Each row was made from one small tree. The marks that hang from a mark follow it in brackets, in alphabetical order. Every link used is in the known rows. Write each row's tree.
Known rows:
Y{M{N}}: -0.05,-0.92,+0.32,+4.31,-1.30,+1.16,+2.82,+1.72,+0.14,-2.24,-1.47,+2.59,+1.29,+2.74,-0.12,+0.94,+2.42,+1.20,-2.96,+0.94
D{F{T{N{M P{Q}}}}}: +2.44,-2.06,+4.99,+1.51,-3.11,+0.93,+1.93,+3.32,+0.40,-2.22,-1.33,-1.87,+0.47,-0.59,+2.89,+4.75,-1.83,-4.55,-1.67,+0.92
T{N{M{J}}}: -0.11,+1.16,-1.33,+4.09,-3.86,-4.22,+3.73,-0.67,+1.11,-2.68,-3.52,-1.65,+0.97,-0.37,+2.16,+3.29,+0.17,-1.95,-0.98,+1.00
F{T{N{M{J{Z}} P{Q}}}}: +3.35,+0.48,-2.57,+5.78,-6.39,-0.54,+4.01,+6.04,-1.46,-3.57,-5.75,-0.85,+0.37,+1.36,+3.28,+1.28,-3.16,-4.67,+0.30,+1.61
T{F N}: -1.70,+1.90,-1.13,+1.38,-0.35,-3.77,+2.06,-2.79,+5.27,-3.42,-4.01,+1.51,-1.55,-1.82,+3.21,+3.80,-1.05,+1.15,-1.79,-1.04
M{J{T{F} Z}}: +0.55,+4.52,-3.11,-1.70,-1.39,-3.57,+2.71,+6.69,+0.89,-2.41,-6.68,+6.80,-2.37,+1.54,+4.82,+2.66,+0.81,+1.90,+0.90,+0.90
M{J{T{F}} N{P}}: -2.82,+0.01,-1.40,+7.10,-2.96,-3.55,+4.78,+5.20,+2.32,-2.34,-7.66,+4.07,-0.64,-1.17,+4.75,+4.09,-2.44,+1.42,+1.38,+1.22
F{T{N{M{J} P{Q}}}}: +1.33,-1.22,+0.50,+6.56,-5.21,-1.75,+4.33,+3.93,-1.46,-3.11,-4.29,-2.03,+0.80,+0.23,+3.50,+2.68,-2.87,-4.72,-0.06,-0.46
D{F{T{N{M P}}}}: +0.15,-1.52,+5.22,+2.16,-3.58,-2.47,+2.29,-0.18,+1.82,-0.75,-1.95,-1.77,+1.47,-0.79,+2.13,+4.05,-1.90,-4.47,-3.40,+0.83
F{T{N}}: -0.57,+1.25,+1.64,+1.84,-2.22,-2.89,+1.93,-1.34,+1.84,-0.81,-2.24,+0.77,+1.23,+2.07,+3.41,+0.55,+0.61,-0.43,-2.43,-3.87
F{T{N{M{J}}}}: -0.41,+1.98,+1.70,+4.44,-4.21,-4.39,+3.74,+0.21,+0.42,-1.22,-4.78,-0.46,+1.22,+1.36,+2.95,+2.52,+0.26,-3.20,-1.95,-2.23
P{Q{S{N{M}}}}: +1.18,-2.93,+1.90,+0.61,-1.78,+5.04,+2.15,+2.16,-1.10,-3.61,+3.69,-4.02,+4.28,+2.66,+0.12,-1.17,+2.30,-1.07,+4.50,+0.56
Y{M{J N}}: -0.10,-0.12,-0.97,+5.22,-2.56,-0.15,+4.37,+3.28,-0.27,-2.25,-3.51,+2.45,+1.22,+2.19,+0.85,+3.65,+1.79,+2.01,-2.48,+2.10
Q{S{N{M P}}}: -3.02,-5.00,+1.80,+4.60,-4.08,+0.00,+3.29,-2.41,+0.72,-1.95,+2.16,-6.29,+6.75,+1.34,-1.39,-2.74,-0.74,-2.43,+2.85,+1.70
Q{S{N{M{J{T{F}}} P}}}: -4.60,-2.64,+3.02,+3.89,-4.63,-2.56,+3.73,+0.72,+2.40,-1.67,-3.30,-3.92,+4.76,-0.25,+1.04,-0.62,-0.71,-1.88,+3.35,+0.92
S{N}: -1.06,-2.14,-0.36,+0.98,+0.52,+2.03,+1.76,-0.96,+3.02,-2.96,-0.02,+1.31,+3.53,+1.29,-0.42,-1.02,+2.32,+1.65,+1.21,+0.34
Y{M}: +0.07,-1.37,+1.58,+0.29,-0.09,-0.98,+2.42,+1.26,-1.39,-1.70,+0.86,+2.11,+0.94,+2.60,-0.24,+1.05,+2.73,+0.20,-3.64,-0.07
S{N{M P}}: -1.50,-5.19,-0.09,+6.18,-2.13,+0.64,+3.15,-0.27,+1.42,-3.67,-1.25,-1.64,+4.18,-0.33,-2.04,-1.47,-1.07,-3.65,+1.68,+2.82
V{Z}: +2.39,+1.55,+0.81,+0.45,+2.07,-0.82,+4.25,+1.10,-0.99,-4.49,+2.02,+2.66,-0.35,+2.53,+4.14,-0.28,+1.49,+1.34,-0.69,+1.42
M{J{T{F N{P}}}}: -2.58,+1.00,-0.73,+2.85,-3.37,-6.20,+3.44,+2.46,+3.29,-2.15,-7.26,+1.30,-0.71,-2.32,+5.29,+3.49,-2.05,+0.76,-0.16,-0.57

Which tree is each row?
-0.65,-1.98,+0.26,+5.05,-4.23,-1.69,+3.36,+0.06,+1.52,-4.68,-2.21,-5.12,+0.14,-2.34,+2.35,+2.88,-4.37,-3.92,+1.24,+1.19 | T{F N{M P{Q{S}}}}
-0.20,+1.41,-5.11,+6.78,-5.31,-5.06,+4.56,+1.43,+3.07,-4.62,-8.81,-0.45,-1.55,-2.73,+2.40,+4.26,-5.53,-3.48,-0.66,+4.53 | T{F N{M{J{Z}} P}}
-2.26,-2.33,+2.66,+1.75,-2.63,+0.79,+2.44,-2.73,+1.22,-1.72,+2.64,-4.62,+6.06,+2.62,-1.16,-2.31,+2.44,-0.99,+2.57,+0.27 | Q{S{N{M}}}
+0.58,+3.76,-1.99,+2.75,-3.18,-0.59,+3.25,+8.11,+1.47,-2.48,-8.92,+6.11,-1.27,+2.57,+2.61,+1.89,+2.04,+1.85,-1.57,+2.34 | Y{M{J{T{F} Z} N}}
-0.42,-3.27,+0.69,+4.74,-2.29,+1.68,+3.65,+6.91,+1.28,-4.89,-6.05,+0.44,+1.23,-1.84,+1.31,+1.50,-1.06,-3.32,+4.10,+2.19 | S{N{M{J{T{F}}} P{Q}}}
+0.15,+2.41,-2.20,+2.76,-4.62,-4.22,+1.75,+4.24,+3.02,-3.26,-8.59,+1.72,-1.67,-0.51,+3.21,-1.65,-2.15,-4.02,-0.04,+1.75 | J{T{F N{M P}} Z}
+3.15,-2.23,-3.76,+4.20,-6.05,+0.63,+4.93,+6.96,-5.13,-3.97,+0.27,-3.31,+1.62,+1.80,+1.88,+1.78,-3.45,-3.40,+3.93,+5.34 | N{M{J{Z}} P{Q{S}}}
+2.17,+1.88,-4.46,+4.31,-3.80,+1.18,+4.13,+5.67,-0.39,-2.91,-5.02,+3.70,+0.49,+3.50,+0.87,+2.11,+1.40,+2.23,-2.04,+4.44 | Y{M{J{Z} N}}
+1.35,-1.90,+1.56,+5.77,-4.14,-0.84,+2.96,+2.68,-0.94,-2.95,-2.62,-2.09,+0.92,+0.66,+2.69,+0.62,-2.20,-5.53,-0.61,-1.29 | F{T{N{M P{Q}}}}
-2.36,-0.91,+0.66,+6.45,-3.41,-2.47,+4.36,+5.94,+1.17,-2.18,-7.61,+3.25,-0.04,-0.07,+2.19,+3.08,-0.58,+0.47,-1.82,+1.58 | Y{M{J{T{F}} N{P}}}
+1.05,-2.85,+0.93,-1.10,-0.88,+5.48,+1.68,+1.82,+0.03,-3.52,+4.35,-2.79,+4.17,+2.84,+1.13,-1.02,+2.36,+2.11,+4.28,-0.38 | P{Q{S{N}}}
+2.69,+0.22,-1.28,+1.04,-7.05,-0.22,+1.52,+6.45,-0.95,-2.65,-2.27,-3.65,+1.63,+2.64,+3.57,-4.63,-0.52,-3.51,+2.83,+1.62 | J{T{N{M P{Q{S}}}} Z}
+2.22,-3.93,-1.77,+5.91,-2.95,-0.34,+5.30,+6.31,-4.59,-4.47,-0.71,-0.71,+0.05,-0.59,+1.81,+4.60,-3.08,-4.21,+2.35,+3.63 | N{M{J} P{Q}}
+2.18,+0.81,+0.95,+2.29,-5.84,-2.34,+3.13,+3.28,+1.63,-1.37,-5.16,-0.60,+0.96,-0.10,+2.82,+4.76,-2.82,-3.74,-2.56,+3.66 | D{F{T{N{M{J{Z}} P}}}}
-2.78,-0.15,+2.09,+3.85,-2.99,-5.80,+2.27,+1.48,+3.21,-2.56,-6.58,+0.00,-0.82,-2.24,+3.13,+0.33,-1.62,-3.98,-0.69,-0.95 | J{T{F N{M P}}}
+1.04,+1.88,-4.71,+1.58,-5.86,-3.96,+2.88,+5.47,+1.18,-2.00,-6.38,+1.30,+0.48,+0.92,+4.76,-0.46,-1.29,+0.90,+0.57,+2.25 | M{J{T{N{P}} Z}}
+1.21,-2.07,+5.17,-0.93,-4.06,+1.19,+1.52,+1.10,+1.23,-0.99,+1.82,-4.37,+2.54,+0.51,+4.04,+3.53,-1.90,-0.89,-0.98,-0.30 | D{F{T{N{P{Q{S}}}}}}
-0.42,-0.56,+3.23,-0.16,-2.17,+2.49,+2.64,+5.28,+0.54,-3.33,-1.82,-1.63,+2.25,+1.17,+2.75,+1.13,+2.36,-0.61,+5.13,-0.64 | P{Q{S{N{M{J{T{F}}}}}}}
+1.65,+4.36,-4.00,-0.90,-4.60,-3.27,+2.22,+5.27,+1.50,-1.68,-6.12,+2.72,-0.01,+1.97,+4.95,-0.15,+1.55,+2.14,+0.42,+0.80 | M{J{T{N} Z}}
-1.42,+1.79,+0.08,+3.59,-1.35,-4.26,+2.69,-2.44,+3.84,-3.81,-5.23,+0.15,-1.45,-2.11,+1.91,+3.75,-0.80,-2.85,-1.79,-0.15 | T{F N{M}}
+1.12,-1.90,+0.57,+3.88,-3.20,-0.28,+2.54,+2.36,-0.15,-2.65,-1.79,-1.00,+0.74,+0.99,+3.65,+0.62,-2.44,-1.89,-0.65,-2.15 | F{T{N{P{Q}}}}
-2.33,-1.72,+1.59,+2.36,-3.74,-0.23,+3.62,-1.65,+0.83,-1.72,+0.87,-4.58,+6.28,+2.08,-0.27,-0.17,+1.90,-0.33,+2.82,+1.15 | Q{S{N{M{J}}}}
+0.60,-4.87,-0.38,+1.83,-2.45,+1.19,+3.13,+2.52,-3.31,-3.09,+5.01,-3.32,+2.39,+1.40,+2.36,+0.73,-2.49,-0.15,+2.95,+0.95 | N{P{Q{S}}}
+0.73,+0.82,+5.94,-0.20,-2.20,-1.83,+1.49,-0.38,+2.35,-0.52,-1.85,-0.42,+0.79,+0.36,+2.32,+4.37,+0.99,-3.26,-3.50,-0.63 | D{F{T{N{M}}}}
+0.36,-3.81,-1.59,+6.31,-3.41,+2.99,+3.70,+3.01,-1.25,-3.37,+2.30,-2.16,+2.29,+1.63,+2.56,+0.81,-2.41,+1.10,+3.20,+1.97 | M{N{P{Q{S}}}}
+0.45,-2.90,-3.00,+7.24,-4.97,+1.76,+5.48,+4.68,-1.69,-3.41,-0.02,-2.25,+2.57,+0.98,+3.83,+3.77,-3.28,+2.08,+3.81,+3.18 | M{J N{P{Q{S}}}}
+1.16,-5.01,-1.61,+6.12,-2.93,+3.29,+4.38,+4.84,-0.64,-5.24,-2.32,-1.74,+3.28,-0.77,-0.35,+1.56,-1.57,-3.04,+3.87,+3.98 | S{N{M{J} P{Q}}}
